Each row comes from the steps of one walk. Every step used is in the known rows, and no mark comes twice. Write the walk behind each row, first mark first.
Known rows:
ralo, rapu, faso, roteri, bibop, finogas: [-0.57 -0.03 -2.09 -3.02 -0.45  2.78 -0.48 -5.43  3.03  0.21  2.83 -4.08
 -1.02 -0.82  3.98 -3.01 -2.02  1.84 -4.62  0.45  0.98 -1.28]
ralo, rapu, faso, roteri, bibop, finogas, mepad: [-1.33  0.08 -1.96 -2.30 -0.74  2.66 -1.08 -5.24  3.40  0.29  1.93 -4.53
 -0.78 -0.71  3.89 -2.60 -1.55  1.59 -5.09  0.46  1.23 -1.77]
ralo, rapu, faso, roteri, bibop: [ 0.15  0.08 -2.99 -2.58  0.05  2.88 -0.80 -5.36  2.96  0.42  2.86 -4.00
 -0.98 -0.97  3.87 -2.91 -1.96  2.42 -3.88  0.02  0.30 -1.18]
bodu, bibop: [ 1.76  0.17 -0.60 -4.79  0.49  1.49  2.25 -6.38  1.73  1.09  0.39 -2.27
 -1.31  0.00  1.27 -0.15 -0.70  1.68 -3.15  3.55 -1.22 -0.61]
bodu, bibop, roteri, faso, rapu: [ 0.98  0.03  0.74 -4.33  2.17 -1.14  3.21 -6.97  4.97 -0.44  1.69 -2.80
 -0.41 -0.61  2.14 -0.43  0.14  1.44 -4.97  2.54 -2.55 -0.06]
vobomeg, ralo, rapu, faso: [-0.83 -0.71 -0.31 -2.35  0.67  5.03  1.07 -4.80  3.72  1.85  2.40 -1.16
 -0.30 -1.26  2.80 -2.09 -2.44  3.89 -2.74  0.72 -1.40  0.12]
bodu, bibop, finogas: [ 0.31 -0.02  1.31 -5.68 -0.64  1.37  2.89 -6.37  1.82  0.64  0.11 -2.46
 -1.49  0.18  1.52 -0.41 -0.74  0.59 -4.30  4.42  0.06 -0.78]
muva, ralo, rapu, faso: [-0.25 -0.19 -2.14 -2.72  2.24  2.08  0.35 -3.98 -0.41 -1.63  3.73 -0.47
  0.37 -2.21  1.03 -3.12 -0.86  3.70 -4.42  1.74  0.16 -1.36]
vobomeg, ralo: [ 0.81  0.34  0.95 -1.62  0.95  3.69  2.57 -4.03  2.96  1.82  1.14 -0.72
 -1.36 -1.02  1.99 -1.84 -0.09  3.62 -2.14  1.75 -2.59  0.67]
roteri, bibop, finogas, mepad: [ 0.04  3.41  1.26 -0.77 -1.81  1.29 -0.79 -5.01  0.86 -0.69 -1.49 -3.13
 -0.76  0.67  3.26 -1.98  1.74 -0.64 -4.24  1.09  1.79 -1.52]
finogas, bibop, bodu, muva, ralo: [ 0.67  4.14  0.36 -3.98 -3.10  1.10  4.00 -5.26 -0.03  0.29  3.95 -2.10
 -0.86 -2.57  1.33 -2.64  1.24  2.95 -2.97  4.12 -1.61 -0.08]
bodu, bibop, roteri: [ 1.50 -0.29  0.18 -4.77  1.12  0.36  3.02 -6.08  4.20 -0.07  1.17 -2.69
 -1.11 -0.70  1.34 -1.18  1.23  1.38 -3.83  3.02 -1.49 -1.04]
bibop, bodu, muva, ralo, rapu: [ 0.28  1.53  0.30 -2.90 -1.29  0.45  5.43 -4.71 -0.46  1.14  2.39 -2.18
 -1.52 -2.50  1.37 -4.14  0.08  2.90 -4.15 -0.10  1.51 -0.87]
roteri, faso, rapu: [ 0.92  0.53 -0.13 -0.55  3.72 -1.53  2.30 -6.04  2.77 -1.00  1.22 -3.35
 -0.38 -0.29  3.08 -1.00 -1.21  2.02 -6.29  1.87 -2.88  1.21]
faso, rapu: [ 1.44 -0.80 -1.97 -1.27  4.40  1.50 -0.45 -4.31  0.96  0.68 -0.80 -3.13
 -0.03 -0.27  1.50 -2.83 -1.02  2.53 -6.29  1.51 -1.40  0.41]
finogas, bibop, roteri, faso, rapu: [ 0.79  2.64  0.11 -2.61  0.39 -0.67  2.03 -6.06  4.35 -2.11  3.92 -3.52
  0.29 -1.92  2.55 -2.04  2.47  1.97 -4.82  4.43 -4.34  0.44]
bodu, muva, ralo, rapu, faso: [ 0.25  0.53  0.43 -3.85  0.25  2.09  1.90 -3.35  1.50  0.24  3.85 -1.84
 -0.55 -2.54  0.03 -4.80 -0.88  3.56 -4.12  0.23  1.83 -0.69]
finogas, bibop, bodu, muva: [ 0.93  3.78  0.17 -3.86 -3.43  1.35  4.17 -5.65  0.76  0.79  3.20 -3.10
 -1.28 -1.99  1.82 -2.55  1.01  2.44 -2.93  4.17 -1.57  0.00]
vobomeg, ralo, rapu, faso, roteri, bibop: [-0.51  0.75 -0.15 -2.37 -0.08  4.57  0.10 -4.91  4.08  2.38  2.94 -1.29
 -0.87 -1.31  3.81 -2.19 -2.08  3.83 -2.12 -0.39 -1.72  0.16]
muva, bodu, bibop, roteri: [ 0.59 -0.07  0.22 -3.84  2.87  0.34  4.29 -5.84  2.55  1.02  1.75 -1.06
 -0.35 -1.68 -1.39 -1.42  0.49  1.13 -4.41  2.33 -1.45 -1.98]
mepad, finogas, bibop: [ 2.84  1.86 -1.88 -1.35 -1.09  0.60  1.38 -6.67  1.00 -1.38  0.64 -3.82
  1.01  1.86  1.12 -2.27  0.65  3.40 -4.42  3.99  0.13  0.24]
muva, ralo, rapu, faso, roteri: [-0.09  0.14 -2.29 -2.90  1.97  1.81  0.49 -3.75  0.35 -1.12  4.42 -0.94
 -0.38 -2.55  1.45 -3.16 -0.60  4.05 -4.36  1.49 -0.52 -1.23]
rapu, faso, roteri, bibop, finogas: [ 0.98  1.27 -0.59 -2.97 -0.53  2.56  1.32 -3.75  4.31  0.27  2.80 -3.20
 -2.96 -0.05  3.78 -1.68 -1.27  2.17 -2.67  2.60  0.30 -0.56]
ralo, rapu, faso: [-0.35 -1.70 -3.14 -2.52  1.01  3.33  0.02 -5.43  2.35 -0.37  2.00 -3.63
 -0.17 -0.86  2.72 -2.77 -2.44  2.28 -4.56  1.25  0.90 -1.31]
rapu, faso, roteri, bibop: [ 1.70  1.33 -1.56 -2.64  0.06  2.56  0.90 -3.68  4.17  0.51  2.90 -3.05
 -2.93 -0.15  3.57 -1.55 -1.30  2.71 -2.13  2.25 -0.38 -0.39]
faso, roteri: [ 2.58  0.91 -1.29 -1.92  0.67  0.53  2.31 -3.61  3.31  1.24  2.21 -4.38
 -3.65 -1.20  2.60 -2.74  2.01  2.79 -3.43  1.83 -2.61 -0.06]

Which walk is each row?
[ 1.34  2.32 -0.37 -2.99 -0.74  0.91  1.97 -5.23  3.54 -1.81  3.53 -3.42
 -0.41 -1.92  1.83 -2.59  3.53  1.81 -3.65  4.76 -3.34 -0.30] -> finogas, bibop, roteri
[ 2.14  1.65 -1.06 -0.99  0.36 -1.17  1.58 -7.07  3.22 -2.38  1.55 -4.23
  1.80  1.41  1.73 -2.52  1.05  3.37 -5.95  3.13 -0.90  0.75] -> mepad, finogas, bibop, roteri, faso, rapu
[-0.03 -1.19 -3.22 -2.76  0.69  2.88  0.18 -5.03  3.35  0.46  2.95 -4.26
 -1.18 -1.25  3.29 -2.97 -1.92  2.72 -4.42  0.90 -0.01 -1.07] -> ralo, rapu, faso, roteri
[ 0.70  0.16 -0.32 -3.88  2.46  1.15  3.80 -5.97  0.84  1.83  1.14 -0.69
 -0.52 -1.32 -1.49 -0.80 -0.82  1.43 -3.99  2.81 -1.21 -1.78] -> muva, bodu, bibop
[ 1.13  2.29 -0.44 -3.25 -0.84  2.00  2.37 -3.35  3.36  0.85  3.97 -2.19
 -2.86 -1.11  3.14 -2.25 -1.42  3.39 -2.23  1.35  0.53 -0.51] -> rapu, faso, roteri, bibop, bodu, muva, ralo
[ 1.60  2.62 -1.37 -2.20 -2.35  0.09  2.48 -6.97 -0.24 -0.88  2.09 -3.17
  1.36  0.53  1.09 -3.44 -0.03  4.09 -4.85  2.30  1.39 -0.05] -> mepad, finogas, bibop, bodu, muva, ralo, rapu
[ 3.00  3.44 -0.93 -1.43 -0.44  0.63  0.49 -4.34  2.60  1.24  2.02 -3.88
 -3.23 -0.66  3.82 -2.64  2.13  2.09 -2.38  0.10 -2.00 -0.21] -> faso, roteri, bibop
[ 0.05  0.02  0.48 -3.53  3.92 -0.68  4.07 -6.42  3.12  0.92  1.99 -1.11
  0.27 -1.66 -0.90 -1.03 -0.48  1.20 -5.54  1.97 -2.24 -1.35] -> muva, bodu, bibop, roteri, faso, rapu
[ 1.11  3.34  0.49 -1.46 -1.68  0.37  0.39 -4.05  3.09  1.06  0.96 -4.44
 -3.03 -0.38  3.91 -2.45  2.41  1.04 -3.84  0.74 -0.84 -0.72] -> faso, roteri, bibop, finogas, mepad
[-0.62  1.43 -1.11 -3.09  0.78  1.75 -0.17 -4.10  0.07 -1.37  4.11 -0.75
 -0.22 -2.17  2.14 -3.25 -0.54  3.14 -4.41  1.00  0.38 -1.38] -> muva, ralo, rapu, faso, roteri, bibop, finogas
[ 1.19  0.27  0.86 -4.33  1.16 -1.11  4.02 -6.98  5.12 -0.81  2.10 -2.85
 -0.99 -0.71  2.17 -0.32  0.87  1.18 -4.08  2.99 -2.35 -0.37] -> bodu, bibop, roteri, faso
[-0.16  1.75 -1.88 -2.63  0.78  1.46  0.67 -4.37 -0.42 -0.78  4.26 -0.51
 -0.35 -2.40  2.36 -3.14 -0.55  3.73 -3.87  0.31  0.17 -1.37] -> muva, ralo, rapu, faso, roteri, bibop, bodu
[ 2.00  3.33  0.36 -2.10 -1.38  0.39  0.93 -4.33  2.79  0.87  1.81 -3.97
 -3.38 -0.59  4.07 -2.80  1.99  1.34 -3.23  0.66 -1.04 -0.31] -> faso, roteri, bibop, finogas
[ 1.01  3.38 -0.93 -3.01 -2.61  1.27  3.59 -6.07  0.01  0.11  2.59 -2.78
 -1.06 -1.63  2.38 -1.54  1.39  2.18 -2.90  4.93 -2.42 -0.18] -> finogas, bibop, bodu
[ 0.71  2.10  0.63 -3.79 -0.57  1.81  1.12 -3.38  1.76  0.75  4.35 -2.08
 -1.00 -2.59  1.00 -4.83 -0.49  3.62 -3.54 -0.85  1.49 -0.58] -> bodu, muva, ralo, rapu, faso, roteri, bibop
[ 2.36  2.52 -1.00 -1.95 -2.65  0.10  3.29 -6.78  0.70 -0.45  1.00 -3.87
  0.52  1.35  1.23 -2.87  0.25  3.62 -4.29  3.00  1.18  0.25] -> mepad, finogas, bibop, bodu, muva
[ 2.08  4.16 -0.46 -0.90 -1.51  0.78  1.73 -6.00 -0.60  0.25 -0.14 -2.20
 -1.47 -0.12  4.04 -2.15  0.97  0.89 -2.22 -0.31  0.66 -0.76] -> roteri, bibop, bodu
[ 0.31  0.31  0.74 -3.57  2.97 -0.74  5.04 -6.43  3.22  0.58  2.35 -1.03
 -0.27 -1.77 -0.91 -0.88  0.19  1.01 -4.73  2.37 -2.03 -1.61] -> muva, bodu, bibop, roteri, faso
[ 1.76  4.20 -0.44 -2.32 -1.67  0.11  1.57 -4.59  1.48  1.86  3.35 -3.23
 -2.76 -1.95  3.83 -3.77  1.40  2.70 -2.83 -1.58 -0.76 -0.40] -> faso, roteri, bibop, bodu, muva, ralo, rapu
[-0.14  0.62 -2.11 -3.13 -1.11  2.49  0.66 -5.42  2.98  1.27  3.19 -4.15
 -1.31 -1.47  3.82 -3.50 -2.22  2.56 -3.95 -0.76  1.30 -1.13] -> ralo, rapu, faso, roteri, bibop, bodu, muva
[-0.84  0.11  1.43 -4.68 -0.97  1.20  2.11 -6.05  2.23  0.83 -1.06 -3.07
 -1.17  0.33  1.33  0.13 -0.18  0.10 -5.20  4.54  0.36 -1.57] -> bodu, bibop, finogas, mepad
[ 1.77  4.83  0.80 -1.78 -1.95  0.60  2.18 -5.23 -0.75  0.55  1.20 -1.45
 -1.33 -0.94  2.98 -3.21  0.77  1.76 -2.29 -1.08  1.57 -0.77] -> roteri, bibop, bodu, muva, ralo
[ 1.16  1.28  0.52 -2.44 -1.58  0.62  6.29 -4.75  0.78  1.70  0.89 -3.30
 -2.52 -1.49  1.73 -3.53  0.32  2.24 -3.65  0.68  1.37 -0.44] -> bibop, bodu, muva
[ 0.91  4.24  0.10 -2.27 -2.09  1.43  1.40 -5.51 -0.17  0.52  1.98 -1.54
 -0.82 -1.11  3.43 -3.24 -0.66  1.90 -2.45 -1.43  2.25 -1.01] -> roteri, bibop, bodu, muva, ralo, rapu, faso
